What can hang from each mark:
q_868: q_568 q_879
q_169: q_54 q_568
q_54: q_868 q_932
q_932: q_568 q_879
q_584: q_879
q_879: q_253
q_568: q_169 q_584 q_868
q_253: q_568

Every row comes from one small tree of marks. Brackets hold a mark, then the marks that hang from it, in the order of their numbers. Every link used is in the known rows. Which tree was each row made from?
Known rows:
[q_568 q_169]: [ 19   0   0 -13   2   5  10 -19 -21   0 -13 -12 -25  -4   5   1  13   1
   6 -14  15  -8  -3   4  29  14 -16   4   4  -7 -19  27   9  10   4   6
  17 -22  -6  -3   4 -19   8  -6  -9   4  11  -2   5  -3  -6  -5  13  26
   5  -2  13   2  -4]
[q_253 [q_568 [q_169 [q_54 q_868]] q_584]]: [  1 -32 -28  34  -7 -12  -4  -8  25  19 -17  21 -14   8  -3 -12   6   2
   6   7   8 -10 -24  12  23  -3 -16   0 -11   9 -19  12  12 -14 -11 -15
 -17 -10   3  -1   0   8  -1 -15  27  20   3  -1   8   3  13  -3  19  -4
  -4  -6  -1   6  12]
[q_584 [q_879 [q_253 [q_568 q_169]]]]: [ -3  -4  -3  22  10  11  10   6  -2 -20   3  16  15  12  10   6 -13  12
  12  11 -25  -4  -1   5  -7   2   8   2  -2 -13   0   1   2  36  18  10
  29 -10  -4  11  15 -22 -15   0  -8  -7   5   4   4 -19  10   1  -4 -13
 -18 -11 -19   5  -9]
[q_54 [q_868 q_879]]: [ 20   9   7   5 -19  -1 -16 -16 -26  10 -10  11  10   0   1  -5  -6   9
  -9 -14   8   9   3 -10  37 -34   5  15  15  12 -14  -1 -17 -13   6   3
   8   0  28   9   4  13  15   3   0  -8  -3 -12  -9  10 -17  -6   0  -3
  18   8  -8   0   9]
[q_584 [q_879 [q_253 q_568]]]: [ -5  -5   2  17  15  16   2   7   6 -22   8  15  29  11  10   1 -16  16
   7  12 -24  -4   3  -2 -15  -7  17   2 -10  -3   3 -15  -4  33  21  18
  22   6   6  14  22 -12 -13   2 -10 -21   5   3   0 -11   6   2 -10 -22
  -7 -12 -14   3 -14]
[q_54 q_868 [q_932 q_879]]: [ -9  -1   3  -7   9  10 -17  -2 -12  10  -4 -26  13 -14  15   6  -4 -14
  -1 -18  17  18   5 -15   7  -5  29  -7 -14   2  -4 -27   8 -19  16   6
 -25   4  36  13 -24   7  -4   5 -10   2 -19   5 -18   3 -20  -2   9   1
   4  11 -39  -4   9]
[q_879 [q_253 [q_568 [q_169 q_54] q_584 q_868]]]: [ -8 -13 -23  12 -12   2  11  16  21   7   4   1   0  -5  -8   2   1  11
   7  18 -17 -12   1  16  -6  20 -13  -7  -8 -18  -2  13   0   5 -17  -8
  -1 -16  -6 -13 -11   3   7 -21   9  21   0   4   4 -14  13  -9  18  -6
  -2  -9  -1  -3   5]
[q_932 q_568 [q_879 q_253]]: [  2   4  40 -15  24 -16  -9  20  -5  -8  12 -17   9 -19   3  -9 -14   3
 -16 -14  -6   6  22  -1 -45  18  26   1 -16  -1  11 -16  15  36   6  21
  -6  16  16  -3  -7 -18  -8  26 -37 -13 -24  10  -7   1  -8  25 -24  -3
   1  15  -1  -2 -22]
[q_868 [q_568 q_584] q_879]: [  3  21  19 -24 -18 -12 -13  -7   2 -16  10  13 -14  10   1  -8  -1 -27
  -3  -8   3  11  -8 -16   6  -5 -10   4  19  24   6  -4 -26 -21  -9  -9
  -3  24  10   2  16   8   5  29   4 -18   3  -2   4  15 -13  18 -25  11
  14  -2  45  -5   5]
[q_879 q_253]: [  9  15  17 -28  13  13   7  16  -3   2  -1 -24  22 -13  -4   2  -5  12
   0   3  -8 -15  20  -4   0   6   6   0 -12  -2  -1   8 -14  19   5  15
  15   1  14   1   7  -4  16  -9 -31 -17   4  14   3 -10  -6  -8 -17  -3
   9  -5  10  -8 -14]
[q_54 [q_868 q_879] q_932]: [  1  11   4  -7  -5   6 -17 -14 -25  14  -8  -2  14   2  12  13  -6 -11
   1 -19   9  20  10 -19  21 -21   8   2  -3  17  -7  -6 -13 -31  -1  -3
 -15   2  22  16 -10  18   7   3  -7  -2   5   3  -9   6 -21 -11   6   4
  -2   8 -33  -6  15]
[q_868 [q_568 q_169 q_584] [q_879 q_253]]: [ -3  34  15 -19 -19  -9  10  12  -1 -12  15  12 -15  10   1   5  -1 -24
   5  -6 -18  14   4   1  -1  19 -21   3  24   9  10  34 -31   0 -19 -15
   8  -4  -7  -7  -2  -2   8  23 -11   5   1   5  13 -12 -10   9 -18  11
  -5  -3  28  -1  17]
[q_253 [q_568 q_169 q_584]]: [ -2 -29 -17   4   6  -4   4  -8  17   7 -10   4 -20  17  -3 -13   6 -21
   8   2   7 -12 -21   6  16  15 -23  -3 -13   0 -27  15  17   1   1 -10
  -1  -6  -2  -1   3 -16  -7  -2  12   2  12   4   4   9   7   3   4   9
  -6  -7  16   4   6]
[q_932 [q_568 q_169 q_584]]: [  5   0  22 -11  10 -11  11  -9   2  16 -10 -17 -23  -2  -9  -4  20  -8
 -17 -18  28 -16  -6   9  -3  -1  -7   7   6  11  -4  22  27   6   6  -5
   1  -3 -28 -13   3  -5  -5  12   2 -12   4   1   5  17   2  21  -9  19
  -6  14  33   7  -6]
[q_932 [q_879 q_253]]: [  7  10  19 -24  11   3 -12  17  -6 -18   8 -20  14 -23   1  -4 -11   3
   2  -8 -15   6  20  -6 -15  26  17  -7 -12 -14  -1 -18   1  27  12  25
  -3   5  31  -1  -4 -16  -1  14 -31 -24 -13  13 -11  -6 -16   9 -27  -4
  14   2  -1  -1 -14]
[q_253 [q_568 q_584 q_868]]: [-10 -25 -27   8  -8   2  -2 -11  15   3   1   1  -4   3  -7 -16   8  -9
  -2  11  12 -14 -19   2   5  -1  -5 -10  -3 -17 -15 -17  19 -10   1  -9
  -4  11  10  -7   2  -3   4  -9  29   0   3  -6  -8  25  10  -2  11   5
  14  -8  17  -2   4]
[q_169 [q_54 [q_868 [q_879 q_253]] q_932] q_568]: [  9 -21 -12  15  -6 -23 -23  21  -1  16  -9  22   8   0  -8  -4 -13  19
   1  11  -6  22  16  -3   2 -19 -11   3 -21  18  10  -9 -26 -30 -24  -5
 -50   1  -6  10 -21  30   0 -20   0  21   1  -6  -4 -15   4 -30  -3 -29
  -3   8 -45  -7   8]
[q_584 [q_879 [q_253 [q_568 [q_169 q_54] q_868]]]]: [ -2  -8 -15  37  -4   9   7   1   2 -17   6  26  11   8   5   6 -11  29
   9  17 -23   0  -1  11 -10   2   9   1  11 -18  11 -10   2  22   0  12
  21 -18 -10   3   5  -9  -9 -15   8  13   0  -8   3 -15  17  -7  21 -14
 -13 -12 -26   6  -9]
[q_54 [q_932 q_568 q_879]]: [ -8  -6  25 -22  35  -5 -19  -1  -7  -2   5 -25  -4  -9  14   0  -4 -19
  -5 -25  12  12  12 -15 -32  16  21 -13 -33   9   4 -25  26   1   3  12
 -27  16   8   6 -15 -10 -12  24 -23 -13  -7  15  -9  11 -12  19  -8  12
  -7  16 -17  -7 -12]
[q_868 [q_879 [q_253 [q_568 q_169]]]]: [ 13  -2   6   4  -5 -10  -8  11 -15 -13   3  23   4  16   5   1 -21  -1
   8  -3 -31  10  12  -3   0  18 -23   4  -4  -2 -14  23 -21  17 -18   3
  17  -5   8   7   2 -14   4   8 -20   1  15   6   6 -15  -7  -1  -8   5
 -10  -6  -6  -7   2]

Which tree is each row?
[  9   8  -9   8 -12  -1  12  -7 -12  12  -4   6 -11  -8  12  -6   3  -2
 -12  -4  27   3 -17   0  35 -21   9  15  16  12  -1  24  -9 -14   4 -18
  17  -9  25   4 -11   0  19  -5   3  39 -22 -20   1   4  -5 -12  22  18
   6   6  -1  -7  13]  [q_54 [q_868 [q_568 q_169]]]
[  9  18   5 -11 -27   7  -2  -5 -32 -12   9   2  10  -9  -5   4  -3  16
  -4  -3 -12   9  19  -2   5   4  -3  -2  26 -23   2  -4 -19   1 -10  14
  21  -6   6  -6  -5   2  23  -6  -1  -1   1 -14 -10   3  -9  -8  11  11
  19   0   1  -5  -3]  [q_568 [q_868 [q_879 q_253]]]
[-12 -19 -34  31 -19   7  12 -18   7 -12   0  20 -17  15  -2  -3   9  -7
   4  10   0  -7 -28  13   8  10 -11  -7  19 -29 -11  -5  24   3   7 -11
  13 -13 -19  -7   2 -17 -11 -10  37  11   2 -16  -2   8  15   4  24   7
  -4  -6  -1  12  10]  [q_253 [q_568 q_169 [q_584 q_879] q_868]]
[ -7  -4  -9  17  -1  17   5   4  -3 -23  11  17  25  10   6   4 -14  18
   4  19 -20  -1   0   2 -17  -2  18  -1   7 -21   6 -19  -1  26  16  13
  27   4   3   9  12 -12  -9  -9   0  -5  -1  -6  -6  -8   9  -5   3 -16
  -4  -9 -16   3 -11]  [q_584 [q_879 [q_253 [q_568 q_868]]]]
[  1   9  16  15  12 -13  10  -3  14   8  -6   5  -8   4  -9   7  13  21
 -11  -2   3 -12   1  15 -24  -8   4   9  13  10  14   7  19  14   2   5
   1 -14 -36 -13   8   8 -14   8   4  -7  -1   4  12  -3  14  20  -6  -6
 -13   9  11  17 -13]  [q_932 [q_568 [q_169 q_54] [q_584 [q_879 q_253]]]]
[  1 -16  -5   1  13   1  11  21   4   2   2  -2   5   0   5  -2 -13   2
   9  13 -18 -11   4   7  -2  22 -13  -1 -24  -9 -11  30  -3  26  -5   1
  18 -10   9   3  -5 -21   7 -10 -24  13   9  11   6 -19   5  -9   3   4
 -14  -9  -8 -11  -1]  [q_879 [q_253 [q_568 q_169]]]
[ -9  23  12 -13  10  23   4   1  14  -6  -2 -21  19   4 -11   6  10  -3
   5   2  -8 -17   2  -1  -9 -10  11  -1  12  -2   3 -20  -3  13  34  14
   8   8  -8  -2  27   7 -17   6   3 -48   5  11  -3  -1  -2  13 -31 -21
  12  -5  25  18 -10]  [q_568 [q_584 [q_879 q_253]]]
[ -8  -7  -4 -10  15   5   2  28  25   6   2 -15  18   1  -7  -6  -7  -7
   5  13 -15 -20   4   2 -12  10  -1  -6 -23  -2  -8   6  -7  14   3  -2
   0  13  11   2  10  -3  -2  -4 -13 -12  12  20   4  -9   6  -2 -20 -15
   1  -9  14  -9  -4]  [q_879 [q_253 [q_568 q_584]]]
[-11 -10 -13  -3  16  -1   5  20  30  13  -4  -8   6   1   0   7  -2  -4
  14  11 -19 -12   7   7 -14  26 -15 -11 -33  -1  -1  17  -1   1 -17  -7
 -17 -11  -5  -3 -11   4  -3 -14 -11   9   8  27  13 -20   8  -7   2 -11
 -22  -9  -8  -5   3]  [q_879 [q_253 [q_568 [q_169 [q_54 q_932]] q_584]]]
[ -9 -21 -13  17   9   5  -8  -7  22  -7  -4  10   4  18   0 -13  -2 -12
   7   8   0 -11 -21  -3   3  -8   1  -3 -12   6 -13 -21  14   5  20   3
  -4  18   2  10  28  -6 -19   6  20 -27  13   3  -2  13   9   9 -15 -16
   3 -10  14   7  -2]  [q_253 [q_568 [q_584 q_879]]]
[ -2  26   3 -18 -31  10   0  -6  -5  -4   8  -8   7  -4 -25   6  10  -2
  -4  -1  -4  -1  11   0  -2   7  -8  -9  32 -22   3  -8 -14 -11  -3   1
   4   3  -6 -17  -2  14  13  -2  17 -24   4  -3 -10  12  -8   4  -9   3
  25  -1  25   6   8]  [q_568 q_584 [q_868 [q_879 q_253]]]
[ -3   4  14 -16  10  -2  -6 -13 -22   2   5 -13  -5  -2  10  12   1  -8
 -11 -15  15  11  12 -13 -18  -1   6  -6  -4   2   9  -9  10 -17 -16  -2
  -6  15  -9   1 -14   2   7   6  -9   2   8  -1  -6  17  -7   5  13  20
  -7  14 -14 -12  -7]  [q_54 [q_932 [q_568 [q_868 q_879]]]]
[-19   7   9 -13  19  11   5 -14   2   9   2 -23   2  -1   3  15  13 -13
  -9 -10  22  -2   2  -5 -28 -14  22 -12   0  -1  14 -28  24 -15   8  -4
 -12  16 -20  -4  -5  12 -10   4   8 -16   3   4  -8  17   2  11   4   7
  -9  10  -3   4  -7]  [q_54 [q_932 [q_568 [q_584 q_879] q_868]]]
[  2 -18  -5 -10   5  -4  -4   8   7  -6  -9  -1  -4   7 -20 -21  11  -8
  -2   8   7  -5 -11  -2   1 -17 -12   3  -1   2  -7 -27   6   3  34   3
 -19  17 -25   3  20   2 -28   2  15 -34   8 -18 -10  11   8   1 -40 -20
  15   3  21  13  -2]  [q_169 [q_568 [q_584 q_879]]]
[-16   2  11  -9  17   3  -4  -4   6  36 -12 -29  14  -7   2  10   7 -20
 -16 -14  35  -5   0  -7  -6 -30  20   1 -11  22   1  -3  17 -31  14 -19
 -23  14   4   2 -12  25  -1   4   0   1  -9   6  -7  17  -5   2   0   0
 -11  19 -13  -3   8]  [q_54 q_868 [q_932 [q_568 q_584]]]
[ 20  -4 -26  15 -28   1  11 -29 -22   1  -6   8 -31 -17  -3   4  18  34
   2   3  18  -4  -3  15  28  13 -11  -2  23 -24   3  10  13 -12 -26   6
  10 -36 -20 -17 -16   2  24 -29  24  35  -4 -21   1   5   4 -18  56  22
  12   0  -4   5  -6]  [q_568 [q_169 q_54] q_868]
[ -3  13   0 -19  -5  -2  17  -5  10   0   3  -9 -29  -3   4  -6  18 -23
   0  -4  19  -5 -20   2  13   8 -11   3  14   8   3  20  -3 -12  -1 -18
   3   3  -6  -8   5  -7   8   9   6   8  -2  -3  12   7  -2   8  -2  24
   5  -2  42   1   7]  [q_868 [q_568 q_169 q_584]]
[ 11  -1   8  17   4 -17 -26 -14  -6  24  -9  14   7  -4   7   8  -9  22
  -9 -11  14  13   9 -11   5 -34  13   7 -11  33  10  -7  -3 -34 -28   3
 -29   1   5   6  -8  36   7  -3   4  13  -1   2   3   4  -3  -8  18 -11
  -5  12 -31  -4  -5]  [q_169 [q_54 [q_868 q_879] [q_932 q_568]]]
[-10  24   6  -8  -2   7  22   4   9 -13  11  -1 -13   4   4   4  11 -16
   2   5  -3  -1 -13   4  -5   4   1   3  27   4  15  11  -6   6  13 -10
  19  -3 -14  -4  10  -6  -7  13   0   4  -9  -3  12  -6   3  12 -10   6
  -6  -7  23   8   6]  [q_868 [q_568 q_169 [q_584 [q_879 q_253]]]]
[  5 -32 -28   2  -5 -15 -13   2  -5   9  -6   5 -15 -13  -9  -9   8  23
   5  16  15   9   4  -2   0  -4 -14 -12 -18  -6  14 -29   0 -28 -26   1
 -47   2 -23  -2 -20  17   7 -34  23  25   1 -17  -7   8  10 -34  20  -5
  10   2 -20 -10  -3]  [q_169 [q_54 q_932] [q_568 q_868]]
[ 16  23  11   3 -19 -19  -3   9 -10 -16  14  32 -16   4  10   5 -13   9
   8   2 -26  24   9   0   2  16 -18  11  16  15  19  29 -39  -1 -43  -5
   9  -7   0   0  -6   1  19  10 -16  30  -2  -2  17 -22  -4  -5   5  11
 -10  -5   2 -10   4]  [q_868 [q_568 [q_169 q_54]] [q_879 q_253]]
[ -9  20  -5  10 -16  11  20   5   7   8   3   1   7  -2   2   4   5  -4
  -9   5   8   2 -15   7  12 -23  16  13  30   4   8  18 -11  -7  19 -19
  16  -7  11  -1  -4   9   0   1   6  22 -22 -11   3 -10   0   0   4  -2
  -2   2  -1   6  18]  [q_54 [q_868 [q_568 q_169 [q_584 [q_879 q_253]]]]]
